Each row comes from the steps of one path. Every step used is in the known rows, and no mark comes twice. Write the path behind each row, first mark first.
In the rows, zero is written as 100.
Known rows
mubab, dibez, mefuboz, vivor, nenoku, faref: 97	103	92	98	112	61	87	95	87	75	98	91	99	113	95	102	98	105	107	95	91	94	90	92	113	114	100	103	91
faref, nenoku, vivor, mefuboz, vitag, burim: 108	102	100	96	107	102	97	114	96	88	108	101	99	104	108	104	92	101	98	91	90	95	86	89	100	110	105	90	106
faref, nenoku, pebu: 96	110	100	97	101	127	90	112	101	97	111	97	99	105	86	94	96	96	107	91	105	108	68	100	109	106	103	100	84
vivor, nenoku: 101	107	103	96	108	82	98	119	93	113	102	103	98	111	94	92	103	99	103	98	108	94	65	95	110	104	100	99	95
faref, nenoku: 101	118	97	97	103	96	95	120	102	95	109	100	100	106	93	96	97	92	103	83	107	101	69	98	106	106	100	100	92
dibez, mubab: 97	110	100	99	111	85	90	115	95	97	106	103	95	112	93	97	101	93	107	82	98	94	85	93	105	107	100	100	87
faref, nenoku, pebu, burim, vitag, mefuboz, fasut: 102	105	107	108	103	151	85	97	101	123	104	99	94	99	86	101	104	87	109	91	97	109	99	104	99	109	102	98	97
pebu, burim: 104	107	103	97	105	118	90	113	99	117	101	107	99	105	95	98	105	92	104	88	105	93	87	94	102	105	98	100	96
ledofat, mubab, dibez, mefuboz: 91	120	92	89	112	86	87	106	96	84	88	96	97	110	91	87	100	98	111	72	97	98	94	86	101	110	87	108	90
fasut, mefuboz, vivor, nenoku, faref: 108	103	111	98	113	78	89	115	94	89	102	107	100	112	95	105	93	94	111	98	100	97	68	90	116	103	100	100	91
ledofat, mubab, dibez, mefuboz, vivor, nenoku, pebu, burim: 83	107	96	96	110	118	83	88	95	103	92	93	91	108	81	89	99	104	115	83	100	95	97	85	102	110	95	102	90
faref, nenoku, vivor, mefuboz, vitag, burim, pebu: 102	97	106	98	109	110	96	106	97	105	106	99	99	103	110	107	92	105	100	85	90	101	97	90	102	110	100	93	113
ledofat, mubab, dibez, mefuboz, vitag, burim, pebu, nenoku: 83	108	99	94	116	78	81	89	101	104	84	95	93	104	114	96	94	104	108	64	83	102	124	89	99	110	85	99	118
nenoku, pebu, burim: 98	97	107	97	103	156	84	106	98	116	104	103	98	105	88	96	104	96	109	98	102	102	85	97	106	104	100	101	87
faref, nenoku, vivor, mefuboz, vitag: 105	104	98	97	108	104	99	116	98	85	111	99	99	107	100	103	98	98	103	89	95	96	72	87	101	112	105	93	95
ledofat, mubab, dibez, mefuboz, vivor, nenoku, pebu: 85	111	93	94	111	103	85	94	93	86	94	91	93	110	82	87	97	104	115	81	99	97	86	86	107	110	94	104	85
faref, nenoku, pebu, burim, vitag: 98	107	112	103	100	161	86	96	100	125	110	99	96	102	88	96	100	93	107	87	103	110	90	98	106	108	105	102	94
ledofat, mubab, dibez, mefuboz, vitag, burim: 95	119	92	88	114	85	84	104	95	88	89	96	93	104	109	89	99	98	106	81	86	94	106	85	96	109	87	103	102
vitag, mefuboz, vivor: 111	108	95	104	110	93	88	113	105	74	102	105	96	105	96	107	106	92	100	85	101	96	77	99	106	104	94	98	88
ledofat, mubab, dibez: 97	118	93	89	110	93	86	117	101	92	89	100	98	112	96	85	103	104	116	74	106	95	91	90	103	105	89	112	90
fasut, mefuboz, vivor, nenoku: 107	111	111	99	111	73	94	117	97	83	105	108	97	110	95	101	99	85	104	84	102	94	67	88	111	103	95	99	92
faref, nenoku, pebu, burim: 93	105	103	99	99	143	86	106	103	115	109	99	98	103	86	96	98	97	107	93	107	105	76	99	105	106	103	98	90
mefuboz, vitag, burim: 109	109	101	94	110	95	88	119	97	97	105	106	96	100	119	100	102	92	97	97	86	92	87	92	102	104	97	96	104
mefuboz, vivor, nenoku: 103	108	98	102	109	86	94	112	96	91	110	102	96	108	92	100	101	95	104	90	105	89	67	91	111	105	102	97	88
ledofat, mubab, dibez, mefuboz, vitag, burim, pebu: 87	113	100	90	116	92	82	94	96	103	85	94	93	103	112	93	99	100	108	73	84	100	115	87	99	110	83	105	111
mefuboz, vitag, burim, pebu: 101	102	108	97	112	101	87	107	98	116	101	103	95	99	122	103	103	94	99	90	86	98	99	94	103	104	92	98	112
pebu, nenoku, vivor: 105	98	99	99	110	89	98	112	99	98	102	106	100	110	99	109	94	104	105	82	101	101	88	98	108	105	103	91	94
vitag, burim, pebu, nenoku, vivor: 103	90	110	100	112	93	94	101	98	123	95	105	100	105	111	113	88	110	101	80	96	105	119	102	111	104	95	93	118
vitag, burim, pebu: 104	101	110	96	110	106	90	108	96	120	95	104	100	104	110	103	95	99	100	84	97	101	108	99	110	103	90	103	114

Write each row's path
100	102	119	98	113	71	87	107	104	103	95	111	97	103	124	107	95	88	100	75	83	106	104	93	104	102	87	94	121 -> fasut, mefuboz, vitag, burim, pebu, nenoku
102	95	103	107	108	119	86	100	102	107	101	103	92	104	88	103	108	102	104	101	105	98	77	101	107	104	101	94	91 -> vitag, mefuboz, vivor, nenoku, pebu, burim
98	95	110	100	109	89	88	102	102	120	95	105	100	105	111	106	91	103	99	74	95	105	119	103	110	103	91	96	121 -> vitag, burim, pebu, nenoku
105	104	99	96	105	104	100	117	97	86	108	100	102	111	89	102	93	102	104	85	103	99	77	90	104	111	103	96	94 -> faref, nenoku, vivor, mefuboz
96	101	105	104	107	119	84	75	88	96	101	92	93	107	91	98	105	96	106	85	89	100	109	89	109	114	99	105	93 -> mubab, dibez, mefuboz, vivor, nenoku, pebu, burim, vitag
103	95	113	106	107	139	89	95	92	139	96	102	92	103	86	98	110	93	109	104	97	102	97	102	104	107	102	97	98 -> vivor, nenoku, pebu, burim, vitag, mefuboz, fasut
99	113	88	96	110	63	91	105	88	70	94	94	100	108	95	97	104	83	105	82	84	93	105	94	100	115	90	103	93 -> mubab, dibez, mefuboz, fasut
101	93	111	97	110	107	86	106	97	96	99	104	100	105	115	100	101	95	98	82	81	96	107	87	103	107	92	98	118 -> vivor, mefuboz, vitag, burim, pebu
100	114	96	99	111	94	90	102	94	67	109	98	97	107	88	105	99	80	97	79	90	95	79	87	106	110	96	95	86 -> dibez, mefuboz, vivor
112	105	114	104	108	138	86	99	101	126	96	108	95	104	99	103	113	90	102	85	100	103	104	98	101	105	96	104	104 -> pebu, burim, vitag, mefuboz
95	84	106	104	113	93	96	99	98	108	96	102	102	109	95	112	94	99	109	70	91	102	118	96	105	110	95	91	110 -> burim, pebu, nenoku, vivor, mefuboz, fasut
98	113	92	93	108	69	90	104	92	71	94	95	100	111	98	95	104	93	101	80	91	99	95	93	105	113	90	107	92 -> mubab, dibez, mefuboz
102	94	117	104	106	146	89	93	95	138	97	103	93	106	89	96	110	102	105	104	103	107	88	100	108	105	102	101	98 -> vivor, nenoku, pebu, burim, vitag, mefuboz
103	105	108	110	102	157	82	89	106	109	110	99	93	100	87	104	103	93	105	85	101	110	91	100	105	107	103	99	92 -> faref, nenoku, pebu, burim, vitag, mefuboz, vivor
104	98	104	94	110	89	93	117	89	120	99	101	101	114	93	97	98	110	110	114	105	97	68	98	117	105	107	101	93 -> vivor, nenoku, faref
103	99	100	105	109	107	89	106	100	89	102	101	93	106	88	102	106	101	104	98	104	100	69	101	111	104	99	96	86 -> vitag, mefuboz, vivor, nenoku, pebu
117	110	109	108	111	120	86	99	101	88	104	105	94	105	97	107	109	87	100	77	95	102	95	95	108	105	97	104	93 -> burim, vitag, mefuboz, vivor
91	120	88	91	114	80	87	107	93	85	88	94	96	109	88	89	100	89	114	73	92	93	104	88	96	112	87	105	92 -> ledofat, mubab, dibez, mefuboz, fasut
111	95	98	97	111	104	100	117	89	85	102	104	103	111	89	105	99	91	107	90	92	90	94	89	102	111	100	94	91 -> nenoku, vivor, mefuboz, fasut
97	88	110	100	110	91	84	102	102	99	98	105	100	106	117	103	97	98	98	74	80	98	116	90	104	107	93	93	125 -> vivor, mefuboz, vitag, burim, pebu, nenoku
98	98	108	100	112	87	86	103	103	115	100	105	95	100	123	106	98	97	99	81	84	102	110	97	104	104	94	93	119 -> mefuboz, vitag, burim, pebu, nenoku
113	96	114	108	111	129	84	91	96	133	98	105	94	106	95	108	106	103	106	100	100	99	98	97	110	107	106	101	102 -> pebu, burim, vitag, mefuboz, vivor, nenoku, faref
115	111	112	103	111	116	90	104	98	104	97	106	96	107	99	102	111	90	100	83	97	107	94	99	107	105	95	107	97 -> burim, vitag, mefuboz
113	106	110	107	110	131	87	101	97	126	95	107	95	102	95	104	113	81	104	86	94	99	112	99	97	107	95	101	103 -> pebu, burim, vitag, mefuboz, fasut
101	98	113	107	106	148	86	90	94	120	112	101	92	104	87	99	104	96	108	94	101	97	87	91	111	106	107	100	89 -> mefuboz, vivor, nenoku, pebu, burim, vitag
102	95	100	98	110	86	87	111	100	103	100	104	104	113	97	106	91	108	108	92	98	103	91	102	115	105	105	96	99 -> pebu, nenoku, faref
112	113	113	93	111	82	90	122	98	88	100	112	97	103	120	101	100	81	98	90	85	97	85	89	102	101	90	98	105 -> fasut, mefuboz, vitag, burim
98	90	109	99	114	93	83	100	100	122	98	103	98	102	123	110	93	106	105	94	81	103	110	99	110	104	99	94	118 -> mefuboz, vitag, burim, pebu, nenoku, faref
96	99	105	97	105	113	93	111	92	114	104	100	97	110	87	91	102	103	107	106	106	101	65	98	113	104	103	99	87 -> vivor, nenoku, pebu
